Known rows, with every step that occurs:
muro -> kebik -> muvi -> safon -> ketala: [ 2.22 -2.01  0.47 -2.43 -5.40  0.84 -3.76  2.85 -1.30  2.04 -1.55  6.31
  0.98  0.25  1.79 -4.00 -1.99  3.03  1.61  4.24  0.38]
muvi -> kebik: [ 1.25 -0.26  3.83 -5.09  1.23  0.06 -2.77  0.84  0.42 -2.05 -1.41  2.64
 -3.12 -6.39 -2.14  3.31  0.34  4.93  0.07  5.64 -0.95]
kebik -> muvi: [ 0.03  2.11 -3.22 -0.73  0.08  1.42  0.39  5.38 -1.58 -2.07  0.16  6.10
 -5.39 -5.06 -3.09  2.84  0.19  3.23  2.03  5.45  2.54]
revibi -> ketala: [ 1.52  1.26  0.15 -2.98  1.68  2.40 -0.12  4.12  0.93 -0.47  0.44  2.63
 -4.10 -4.86 -2.47  2.23 -3.45  1.60 -2.84  5.11  1.27]
muro -> kebik -> muvi -> revibi -> ketala -> safon: [ 2.71  2.84 -0.95  0.97 -0.40 -1.40 -2.68  0.86  0.62 -1.00  2.02  0.37
  2.85 -4.27  3.84 -3.54 -2.69  2.61 -3.01  3.16 -0.35]
muro -> kebik: [ 0.72 -2.08  0.07 -3.12 -3.41 -0.75 -2.39  5.16  0.54 -1.70 -0.33  3.61
 -2.56 -5.13 -0.43  0.27  2.76  2.92  1.19  4.16 -0.25]
safon -> ketala -> kebik -> muvi -> revibi: [ 0.01  2.79  0.34 -0.76  5.35  0.25 -3.99  2.12 -0.90 -0.42 -0.64  5.81
 -1.86  2.19  1.21  1.36 -4.83  3.46 -0.65  3.48 -2.03]
ketala -> safon -> muvi: [ 2.25  0.15 -0.75 -3.36 -2.55 -0.63  2.66  4.68  2.00  2.79  3.51  4.34
 -4.76  1.51  0.32  7.12  1.15  1.18 -3.61  4.05 -1.11]
muro -> kebik -> muvi -> revibi -> ketala: [ 1.33  2.15  0.86 -0.75  2.31  0.69 -3.58  0.82 -1.02 -0.20 -0.58  0.99
  2.94 -4.49  1.92 -5.28 -2.56  1.31 -0.41  3.69  1.57]
ketala -> noba -> muvi -> revibi: [-0.98  2.81  5.18 -3.26  1.86 -1.21 -1.28  1.10  2.40  1.04 -0.96  2.48
  1.95 -0.41 -0.02  3.57  0.77  1.62 -2.22  5.95 -2.87]
kebik -> muvi -> noba: [ 1.81  1.53 -1.14 -2.29 -0.88 -0.10 -2.28  1.44 -3.77 -0.91 -0.48  5.71
 -1.07 -6.28 -1.00  1.71  0.77  3.58  4.75  4.22  2.30]
safon -> ketala -> noba -> muvi: [-1.58  1.38  4.01 -2.65 -0.60  1.90  2.05  3.23  1.19  0.59 -2.01  4.93
  0.72  4.07 -0.95  3.74 -2.20 -0.16 -4.86  4.73  0.27]
revibi -> ketala -> kebik -> muvi -> noba: [ 4.42  4.05  2.65 -0.02  3.18 -0.02 -2.13 -1.17 -1.32 -5.39 -0.75  2.09
  2.05 -8.07  1.88  0.61 -3.12  2.15 -1.36  4.92  1.15]
revibi -> muvi: [ 1.36 -1.08  0.75 -2.71  1.61  2.49  2.28  5.30 -0.10 -1.08 -1.16  1.03
 -4.82 -3.49 -0.60  4.67 -0.60  2.29 -1.40  4.51 -0.52]
kebik -> muvi -> revibi -> ketala -> noba: [ 0.43  5.43  1.09 -0.16  2.75  1.64 -2.72 -0.57  0.96 -0.97 -0.13  0.59
  4.39 -3.02  0.79  0.55 -4.36  0.79 -3.14  6.19 -0.89]
noba -> ketala -> safon -> muvi: [ 2.02  0.55  0.48 -0.05  1.36 -1.57  3.61  3.01  3.75  2.96  2.65  3.60
 -4.84  1.36  2.53  6.12 -1.04 -1.24 -4.53  1.95  1.47]
noba -> ketala -> revibi -> muvi -> kebik: [ 1.93 -0.68  7.55  0.86  6.82  0.57  3.50 -2.51  2.02 -2.42 -4.39 -4.60
  1.04 -3.02  3.26  2.63 -0.86 -0.51 -7.38  3.55 -0.17]
muro -> kebik -> muvi: [ 0.49  0.24 -1.72 -0.17 -2.86  0.01 -0.95  4.74 -1.70 -3.38 -0.62  4.51
 -1.79 -5.75 -0.39 -1.37  2.74  2.43  2.10  4.37  2.69]
revibi -> ketala -> noba -> muvi: [ 0.70  3.65  5.48 -1.41  1.00  2.04  2.97  1.46  2.77 -2.21 -1.40  0.71
  2.39 -2.84 -1.04  2.80 -1.90 -1.06 -7.10  6.80  1.04]
noba -> ketala -> safon -> muvi -> revibi: [ 1.58  0.93  1.66 -1.34  4.26 -2.68  0.15  0.83  3.87  6.26  2.66  2.42
 -2.81  3.48  4.21  4.58 -2.04 -0.36 -3.63  1.11 -1.26]
noba -> muvi -> safon -> ketala: [ 1.67 -1.63  4.49 -5.66 -1.15  1.31 -0.18  3.73  0.39  5.27 -1.75  7.26
 -2.43  3.15 -1.00  0.75 -3.10  2.53 -1.04  4.63 -0.49]

Rows:
[ 1.02 -0.42  2.51  2.35  5.00  0.87  5.19  2.51  2.00 -0.64 -2.38 -1.99
 -2.10 -1.06  2.30  3.93 -0.74 -1.92 -6.42  3.32  0.49] | noba -> ketala -> revibi -> muvi
[ 4.08  2.21  2.64  2.83  2.83 -2.01 -1.81  1.34  3.30 -3.86 -1.28  4.60
 -2.73 -6.84  2.85  1.54 -2.26  2.50 -0.33  5.77 -0.45] | noba -> ketala -> kebik -> muvi -> safon
[ 2.79  4.54  0.52  1.57  3.97  1.57  0.60  2.81  0.79 -6.83 -0.34  2.83
 -2.37 -6.90 -0.24  1.88 -3.59  1.79 -3.99  6.25  1.46] | revibi -> ketala -> kebik -> muvi
[ 1.32 -2.13  1.10 -4.49 -3.24  0.50 -2.15  2.95  1.11  5.14 -0.21  4.65
 -0.40  4.46 -0.11  2.11 -2.05  2.29 -3.21  5.54 -3.75] | muvi -> safon -> ketala -> revibi
[ 3.24  2.76  1.14 -0.51  1.04 -1.99 -2.82  0.41 -1.83 -5.40 -0.57  4.91
 -0.38 -7.56  1.10  3.07  1.08  4.32  2.45  4.93 -0.29] | ketala -> kebik -> muvi -> noba
[ 2.04 -0.99  6.57 -2.67  2.97  1.17  2.41 -1.03  0.11 -2.72 -3.20 -3.89
  1.29 -2.56  0.97  3.85  1.32  2.02 -6.17  5.59 -2.60] | ketala -> revibi -> muvi -> kebik
[ 3.01 -3.48  3.00 -5.17 -1.10  3.28 -0.81  3.69  0.20  4.19 -1.99  2.94
 -2.13  2.68  1.36  1.78 -5.02  2.81 -1.83  3.99 -2.61] | revibi -> muvi -> safon -> ketala
[ 1.05 -0.92  1.17 -0.95  1.20  1.91  4.34  4.07  0.19 -0.93 -1.34 -1.29
 -1.82 -0.85  0.13  5.14  1.63  0.70 -5.32  5.07 -1.87] | ketala -> revibi -> muvi
[ 1.76  1.11  3.74 -5.92  5.11  2.16 -1.09  0.76  0.82  6.79  1.18  1.04
 -0.23  2.67  0.51  1.72 -3.61 -1.13 -3.67  3.89 -0.69] | safon -> muvi -> revibi -> ketala
[-0.50  1.07  3.48 -4.67  4.26 -0.71 -0.71  3.16  0.31  3.24 -0.62  4.45
 -3.27 -0.82 -1.45  1.98  0.38  2.82  0.33  4.41 -0.62] | noba -> muvi -> revibi
[ 1.02  1.56  1.29 -4.29  4.57  1.09 -3.66  1.97  1.19  2.86  0.63  1.53
 -1.83 -3.01 -0.82  0.52 -4.68  2.50 -1.59  4.40 -1.60] | muvi -> revibi -> ketala
[ 1.24 -0.90  2.47 -4.80 -5.20  0.98 -4.55  2.04  2.96  2.86 -0.59  4.75
  1.92  2.18  0.70  3.50 -3.48  2.91 -2.00  6.45 -4.31] | muvi -> safon -> ketala -> noba
[ 4.11  1.80  1.41 -0.22 -1.12 -1.15 -2.83  3.06  1.40 -4.11 -0.20  5.43
 -2.57 -6.29  0.56  2.78 -0.05  5.00  0.86  7.88 -2.75] | ketala -> kebik -> muvi -> safon
[ 2.69 -1.26  4.06 -0.95  4.33  0.15  0.76 -0.31 -0.22  0.29 -2.74 -0.15
 -0.69 -4.85  3.65  2.32 -2.27  0.20  0.01  1.26  1.70] | revibi -> muvi -> noba -> ketala
[ 1.57  0.06  1.78  3.23 -0.19 -3.12 -0.55 -2.43 -1.50 -1.62 -2.48  1.04
  5.49 -4.50  4.73 -2.86  2.99 -1.31 -0.41  2.25  3.30] | muro -> kebik -> muvi -> noba -> ketala -> revibi
[-0.42  0.40  0.37  1.49  2.95 -1.10  1.97  3.05  2.67 -0.05 -0.56  2.14
 -3.59 -1.93  0.04  3.62  0.31 -0.71 -4.21  4.15  0.95] | noba -> ketala -> revibi
[ 1.07 -1.21  4.82 -3.90 -1.67  0.59  1.67  2.27  0.99  5.60 -1.65  4.67
  0.66  5.91 -0.17  1.29 -1.26  0.60 -4.92  5.54 -1.70] | noba -> muvi -> safon -> ketala -> revibi
[ 2.84  0.47  0.01 -0.16  0.00 -3.84 -1.68  0.49  2.02  0.04  1.70  3.47
 -1.90 -5.53  3.27  3.58 -1.44  2.83 -0.16  1.09  0.30] | muvi -> noba -> ketala -> safon
[ 3.16  0.80 -0.46  3.18 -2.68 -4.51 -1.66 -0.83 -0.08 -2.85  0.13  2.68
  2.61 -6.98  6.05 -2.04  0.74  1.58  0.92  0.73  3.11] | muro -> kebik -> muvi -> noba -> ketala -> safon
[ 2.01 -0.56  4.71 -1.60  2.44 -1.46  1.96 -2.44  0.31  5.37 -0.67  1.25
  2.52  2.52  3.29  3.73  1.83 -3.67 -3.66  1.98  1.40] | safon -> muvi -> noba -> ketala -> revibi
[ 1.32  0.16 -0.83 -1.41 -2.79  1.22 -0.60  2.34 -1.12  3.58 -0.80  5.49
  0.52  3.85 -0.18  0.63 -2.35  1.81 -2.13  5.97 -0.89] | kebik -> muvi -> safon -> ketala -> revibi
[ 4.12 -0.50  2.05  0.68  1.94 -1.76  1.52 -0.05  1.22 -0.53 -0.09 -0.77
 -0.82 -4.59  5.66  3.98 -2.39  1.65 -2.49  0.70 -0.05] | revibi -> muvi -> noba -> ketala -> safon
[ 1.84  0.02  1.52  1.65  0.11 -2.39 -2.35 -0.97 -2.06 -1.82 -2.38  3.23
  2.56 -7.31  4.00 -3.38  0.90  0.54  3.45  1.26  4.65] | muro -> kebik -> muvi -> noba -> ketala
[ 3.70  0.27  6.50 -1.47  4.75 -2.64 -0.51 -2.01  1.85  0.64 -0.91  2.70
  0.04 -1.28  4.86  4.72  0.09 -1.36 -1.77  2.08  0.01] | safon -> muvi -> noba -> ketala -> kebik
